What can hang from each mark:
sugot: gegi rimeb
rozu: mukog sigave sisov
mukog: rimeb rozu
sigave: bito rozu
bito: sigave
gegi: rimeb
rimeb: gegi mukog sugot

Every row comes from one small tree of marks. The marks that hang from a mark follow it in brackets, in alphabetical order. Every link used is in the known rows. Which tree was each row made from?
Known rows:
sugot{rimeb{mukog{rozu}}}: [-0.30 -0.89 0.39 0.00 0.06 0.16 -1.61 -0.92 -1.54 0.33 1.06 0.05 -0.78 0.83 -0.44 0.04 -3.57 -0.94 0.31 1.84 -3.46 -0.38]
gegi{rimeb{mukog}}: [2.71 -1.33 0.68 0.96 0.76 -0.14 -0.87 1.13 -0.38 1.49 0.13 0.03 -0.07 0.79 -1.28 0.10 -0.42 -0.38 1.89 -2.79 -1.21 0.99]
sugot{rimeb}: [-1.11 1.36 0.69 -0.58 -0.36 0.09 -1.97 -0.63 -0.17 -0.14 1.23 -0.27 0.41 -0.55 0.22 0.40 -0.54 -0.40 -0.21 0.97 -1.78 -0.28]
sigave{bito}: [-0.06 -1.45 0.39 -1.27 -1.28 -0.90 0.55 -0.35 -0.55 0.93 1.41 0.68 0.63 -0.61 0.14 0.05 0.02 -0.93 0.43 2.19 0.71 -0.08]
sugot{rimeb{mukog}}: [0.05 -0.52 0.58 -0.05 0.65 -0.61 -2.11 0.13 -1.02 0.65 1.78 0.43 -0.87 -0.29 -0.19 -0.07 -1.71 -0.97 1.45 -0.18 -2.60 0.07]
sigave{bito rozu{mukog{rimeb} sisov}}: [0.15 -3.64 -0.66 2.00 -4.82 -0.72 -1.38 0.35 1.58 1.22 0.19 1.22 -2.20 0.79 0.59 -0.53 -1.43 -3.92 2.68 5.07 -0.73 4.75]
bito{sigave{rozu{sisov}}}: [-0.12 -0.63 -1.77 2.48 -1.92 -0.57 -0.49 1.05 -0.38 0.04 0.14 0.37 -1.25 2.51 -0.11 0.01 0.10 -2.71 1.98 -0.58 -2.56 0.74]
rozu{mukog sigave{bito} sisov}: [-0.41 -6.26 1.16 2.19 -4.78 -3.36 -0.28 1.47 2.87 -1.64 -1.04 2.92 -2.28 1.66 0.37 -0.68 -1.35 -2.68 2.46 2.99 1.63 1.71]
bito{sigave{rozu{mukog}}}: [-1.08 -1.69 -1.36 3.14 -2.40 -0.47 0.02 1.66 -1.08 0.76 -0.23 1.06 -1.04 3.18 0.49 0.68 -0.29 -1.59 1.67 -0.09 -0.42 0.62]
bito{sigave{rozu}}: [-0.59 0.32 -1.47 1.38 -1.26 0.02 0.33 0.38 -1.72 1.24 0.99 -0.02 0.14 2.68 0.01 0.78 0.39 -1.17 0.96 -0.73 -1.78 -0.14]
gegi{rimeb{mukog sugot}}: [4.12 -2.55 0.79 1.90 0.26 -0.32 -1.78 0.70 -0.08 0.13 -0.91 -0.38 0.42 -0.05 -1.14 -1.13 -0.39 -1.60 3.25 -2.06 0.77 1.63]
rozu{mukog sigave sisov}: [-0.37 -4.82 0.71 3.52 -3.50 -2.40 -0.65 1.69 3.41 -2.47 -2.57 2.09 -2.59 2.07 0.07 -0.89 -1.55 -1.75 1.98 0.72 1.17 1.77]
rimeb{mukog sugot{gegi}}: [3.26 -3.03 -0.72 1.23 -1.90 -1.75 0.02 1.71 -1.57 -0.02 -0.49 -0.45 -2.38 0.02 -1.30 -2.92 -0.53 -1.60 2.50 -1.67 -1.24 -0.17]
rozu{mukog sisov}: [0.07 -2.87 -0.07 2.95 -1.61 -1.19 -1.13 2.01 2.26 -1.52 -1.93 1.62 -2.65 0.30 0.05 -0.56 -1.24 -1.62 1.65 0.77 0.53 1.56]
mukog{rimeb}: [0.17 1.27 0.48 0.87 -0.32 1.36 -1.35 -0.87 0.62 0.62 -0.07 -1.03 0.21 0.17 0.03 0.06 -1.48 -1.42 -0.20 1.41 0.23 2.52]
sigave{bito rozu{mukog}}: [-0.77 -3.67 -1.00 0.09 -4.10 -1.51 0.82 0.68 -0.46 1.73 1.41 1.74 -1.03 0.64 0.76 0.06 0.18 -1.36 1.88 3.52 -0.48 1.54]
sugot{gegi rimeb{mukog{rozu{sisov}}}}: [0.86 -1.94 -0.54 0.59 -2.64 -1.29 -1.15 1.30 -0.65 -0.42 -0.09 -0.13 -3.43 1.00 -1.68 -1.66 -3.18 -2.62 1.02 0.87 -6.16 -0.22]
rimeb{gegi mukog{rozu}}: [3.12 -3.68 -0.40 1.36 0.86 0.01 -0.19 0.19 -1.15 0.33 -0.73 0.74 -2.64 1.96 -0.89 -0.59 -1.88 -0.19 1.97 -0.78 -3.27 0.47]
gegi{rimeb}: [1.43 0.35 0.55 0.37 0.04 0.63 -0.68 0.33 0.68 0.42 -0.19 -0.73 1.41 0.46 -0.82 0.57 1.06 0.04 0.23 -1.90 -0.35 1.13]
rimeb{mukog sugot}: [2.70 -3.11 0.02 1.67 0.47 -1.03 -1.18 0.37 -0.75 -0.36 -0.49 0.40 -0.86 -0.53 -0.34 -1.78 -1.12 -1.41 3.00 -0.44 1.06 0.54]
sigave{bito rozu{mukog sisov}}: [-0.06 -4.79 -1.06 1.13 -4.64 -2.12 -0.07 1.21 1.01 0.58 0.57 2.17 -2.31 0.53 0.45 -0.46 -0.24 -2.38 2.74 3.72 -0.91 2.39]
rozu{mukog{rimeb} sigave sisov}: [-0.27 -3.56 1.25 4.72 -3.70 -1.09 -2.05 0.82 3.66 -1.80 -2.89 1.14 -2.65 2.26 0.43 -0.78 -2.58 -3.21 1.77 2.16 1.49 4.29]
sigave{bito rozu}: [-0.08 -1.95 -1.18 -1.82 -2.95 -0.98 1.06 -0.68 -1.01 2.22 2.31 0.74 0.16 0.26 0.38 -0.07 1.06 -0.88 1.14 2.87 -1.75 0.86]

Write each row's tree:
[2.41 -3.38 -0.11 1.55 -0.68 -0.01 -0.58 -0.63 -1.13 -0.76 -1.41 0.10 -1.02 0.74 -0.60 -1.79 -3.49 -1.47 2.04 1.65 0.09 0.08] => rimeb{mukog{rozu} sugot}
[-0.50 -1.44 -0.95 5.29 -2.98 0.37 -2.17 1.54 0.90 0.37 -0.92 0.51 -2.54 2.98 0.31 0.19 -1.85 -4.29 2.54 1.88 -1.16 3.89] => bito{sigave{rozu{mukog{rimeb} sisov}}}
[-0.23 -5.07 1.61 3.27 -5.03 -1.99 -1.69 0.54 3.43 -0.88 -1.33 1.85 -2.12 1.88 0.40 -0.71 -2.46 -3.99 2.30 4.50 1.93 4.19] => rozu{mukog{rimeb} sigave{bito} sisov}
[1.90 -3.57 1.01 1.66 -1.53 -0.65 0.01 -0.14 0.88 0.23 -1.57 0.26 -0.28 3.74 -1.15 -0.02 -2.59 -0.60 1.19 -0.66 -1.32 0.71] => gegi{rimeb{mukog{rozu{sigave}}}}
[-0.90 -5.11 1.38 1.02 -4.02 -2.74 0.59 0.82 1.29 -0.49 -0.43 2.30 -0.79 2.18 0.65 -0.34 -1.12 -1.27 1.39 3.14 2.36 0.91] => rozu{mukog sigave{bito}}
[-0.65 -0.97 0.91 1.72 -2.72 0.89 -0.52 -1.84 1.31 -0.56 -1.72 -0.82 -0.03 3.38 0.28 0.01 -3.63 -1.59 -0.85 3.58 0.01 2.33] => mukog{rimeb rozu{sigave}}
[0.66 -0.57 -0.04 -0.54 -1.44 -1.55 -0.82 1.53 -1.78 1.21 1.75 -0.51 -2.30 0.25 -1.13 -1.14 -0.94 -1.21 1.07 -1.33 -4.62 -0.76] => sugot{gegi rimeb{mukog}}
[-0.77 -4.02 1.91 2.23 -4.40 -1.29 -0.93 -0.05 1.94 0.34 -0.28 1.42 -0.92 2.32 0.80 -0.36 -2.47 -2.80 1.28 4.55 2.97 3.30] => rozu{mukog{rimeb} sigave{bito}}
[5.22 -6.03 -0.34 3.69 -0.63 -0.85 -1.87 0.35 0.38 -2.32 -2.26 0.76 -3.24 0.93 -1.28 -2.56 -2.46 -2.80 4.15 -0.10 -2.04 1.53] => rimeb{gegi mukog{rozu{sisov}} sugot}
[0.14 -1.99 0.47 3.76 -1.81 -0.03 -2.52 0.96 2.77 -0.87 -1.88 0.40 -2.42 0.46 0.16 -0.49 -2.52 -3.04 1.62 2.41 0.92 4.06] => rozu{mukog{rimeb} sisov}
[1.89 -2.27 0.64 3.67 -0.70 0.71 -2.34 0.71 1.18 -0.28 -1.52 0.35 -2.33 1.48 0.15 -0.13 -1.07 -1.43 1.78 0.60 -0.09 3.69] => rozu{mukog{rimeb{gegi}}}
[3.35 -2.94 -0.61 1.31 -2.62 -0.77 0.12 2.25 0.24 0.28 -1.45 -0.71 -2.67 2.08 -2.63 -1.39 -1.94 -2.15 1.39 -1.90 -4.53 0.96] => sugot{gegi{rimeb{mukog{rozu{sisov}}}}}
[0.92 -6.50 0.68 1.08 -3.48 -2.62 0.38 -0.08 1.03 -0.46 -0.63 2.12 -2.51 2.43 -0.49 -1.24 -3.76 -2.74 2.23 3.65 -1.12 0.74] => rimeb{mukog{rozu{sigave{bito} sisov}}}
[2.56 -1.81 0.06 2.93 -0.90 1.37 -2.04 -0.87 1.69 -1.18 -1.91 -0.73 -2.36 1.84 -0.79 -0.66 -2.06 -2.68 0.99 1.96 -2.56 3.69] => mukog{rimeb{gegi} rozu{sisov}}
[4.66 -4.86 -0.06 2.76 0.22 -0.36 -1.08 -0.26 -0.98 -1.01 -1.71 0.33 -1.98 1.24 -0.93 -1.95 -2.13 -1.44 3.26 -0.04 -1.53 0.65] => rimeb{gegi mukog{rozu} sugot}
[3.35 -3.39 0.91 4.83 -1.53 0.30 -3.05 0.37 1.11 -1.45 -2.35 0.09 -1.84 0.75 0.13 -1.50 -0.91 -2.75 3.18 1.41 1.89 4.14] => rozu{mukog{rimeb{gegi sugot}}}
[-0.69 -3.66 0.98 -0.41 -3.93 -1.44 1.37 -1.43 0.47 -0.22 -0.21 0.98 0.37 2.73 0.28 -0.18 -2.27 -1.17 -0.33 4.34 0.26 -0.02] => mukog{rozu{sigave{bito}}}
[4.00 -4.49 0.72 5.75 -1.92 -0.25 -3.82 1.03 2.81 -2.61 -3.32 0.59 -3.32 0.64 -0.23 -1.92 -1.16 -3.87 4.08 1.32 1.15 5.06] => rozu{mukog{rimeb{gegi sugot}} sisov}
[3.23 -1.25 -0.20 0.35 -1.05 -1.12 0.34 2.37 -0.96 1.78 0.14 -0.80 -1.29 1.20 -2.21 -1.05 0.68 -0.75 1.47 -3.90 -3.25 0.25] => sugot{gegi{rimeb{mukog}}}
[3.90 -3.02 0.65 2.02 -0.60 0.25 -1.14 -0.24 -0.39 -0.28 -1.61 -0.63 0.49 1.16 -1.28 -1.05 -2.31 -1.63 2.22 -0.09 -0.34 1.42] => gegi{rimeb{mukog{rozu} sugot}}
[3.61 -2.05 0.42 3.13 -1.05 1.45 -2.22 -1.91 0.33 -1.21 -2.25 -1.27 -0.62 1.25 -0.33 -1.36 -1.90 -2.32 1.33 2.61 -0.19 3.49] => mukog{rimeb{gegi sugot} rozu}
[-0.15 -1.99 0.86 3.04 -3.54 0.36 -1.21 -1.30 2.81 -1.54 -2.41 -0.52 -1.49 2.94 -0.13 -0.64 -3.95 -2.97 0.03 3.32 -0.54 3.28] => mukog{rimeb rozu{sigave sisov}}
[2.65 -3.35 0.29 1.76 0.03 -0.54 -2.89 0.16 0.12 -1.11 -0.38 0.77 -3.19 1.16 -1.17 -0.54 -2.70 -2.15 2.66 0.18 -5.55 1.23] => sugot{rimeb{gegi mukog{rozu{sisov}}}}
[-0.10 -3.56 1.24 1.63 -4.66 -0.63 -0.71 -1.47 2.33 -0.67 -1.04 0.42 -0.88 2.62 -0.07 -0.57 -3.78 -3.74 0.39 5.78 0.20 3.09] => mukog{rimeb rozu{sigave{bito} sisov}}
[0.36 -5.42 0.91 0.05 -2.75 -2.02 1.20 -0.69 -0.42 0.69 0.27 1.56 -1.11 2.61 -0.12 -0.61 -3.42 -1.51 1.39 3.46 -0.14 0.12] => rimeb{mukog{rozu{sigave{bito}}}}
[3.13 -5.23 1.51 5.60 -3.31 -0.96 -2.75 0.12 2.45 -2.41 -3.28 0.65 -2.03 2.48 0.30 -1.69 -1.13 -2.81 3.52 1.21 2.14 4.38] => rozu{mukog{rimeb{gegi sugot}} sigave}
[4.37 -6.54 0.60 3.52 -1.59 -1.48 -0.71 -0.49 0.11 -1.95 -2.28 1.01 -2.55 3.42 -0.71 -2.15 -2.28 -1.48 3.36 0.27 -1.42 1.26] => rimeb{gegi mukog{rozu{sigave}} sugot}
[-0.19 -3.27 -1.53 2.41 -3.42 -1.17 -0.69 1.39 1.36 -0.36 -1.05 1.47 -2.93 0.90 0.23 -0.61 -0.15 -1.68 2.53 1.27 -1.73 2.32] => sigave{rozu{mukog sisov}}
[-0.48 -1.12 -0.85 2.37 -2.81 0.74 -1.15 0.35 0.54 1.66 -0.32 -0.06 -1.61 1.35 0.75 0.11 -1.43 -1.60 1.29 2.87 -0.91 4.03] => sigave{rozu{mukog{rimeb}}}
[2.40 -0.20 0.03 1.64 -3.10 0.01 -1.12 0.22 -0.21 -0.07 -0.92 -2.22 -0.79 0.05 -0.62 -2.40 -0.63 -2.93 0.75 0.76 0.17 2.01] => mukog{rimeb{sugot{gegi}}}
[-0.57 -2.66 -1.32 4.06 -2.85 -1.09 -0.81 2.48 0.38 -0.41 -0.93 1.44 -2.54 2.92 0.20 0.24 -0.61 -3.07 2.64 0.16 -1.33 1.32] => bito{sigave{rozu{mukog sisov}}}
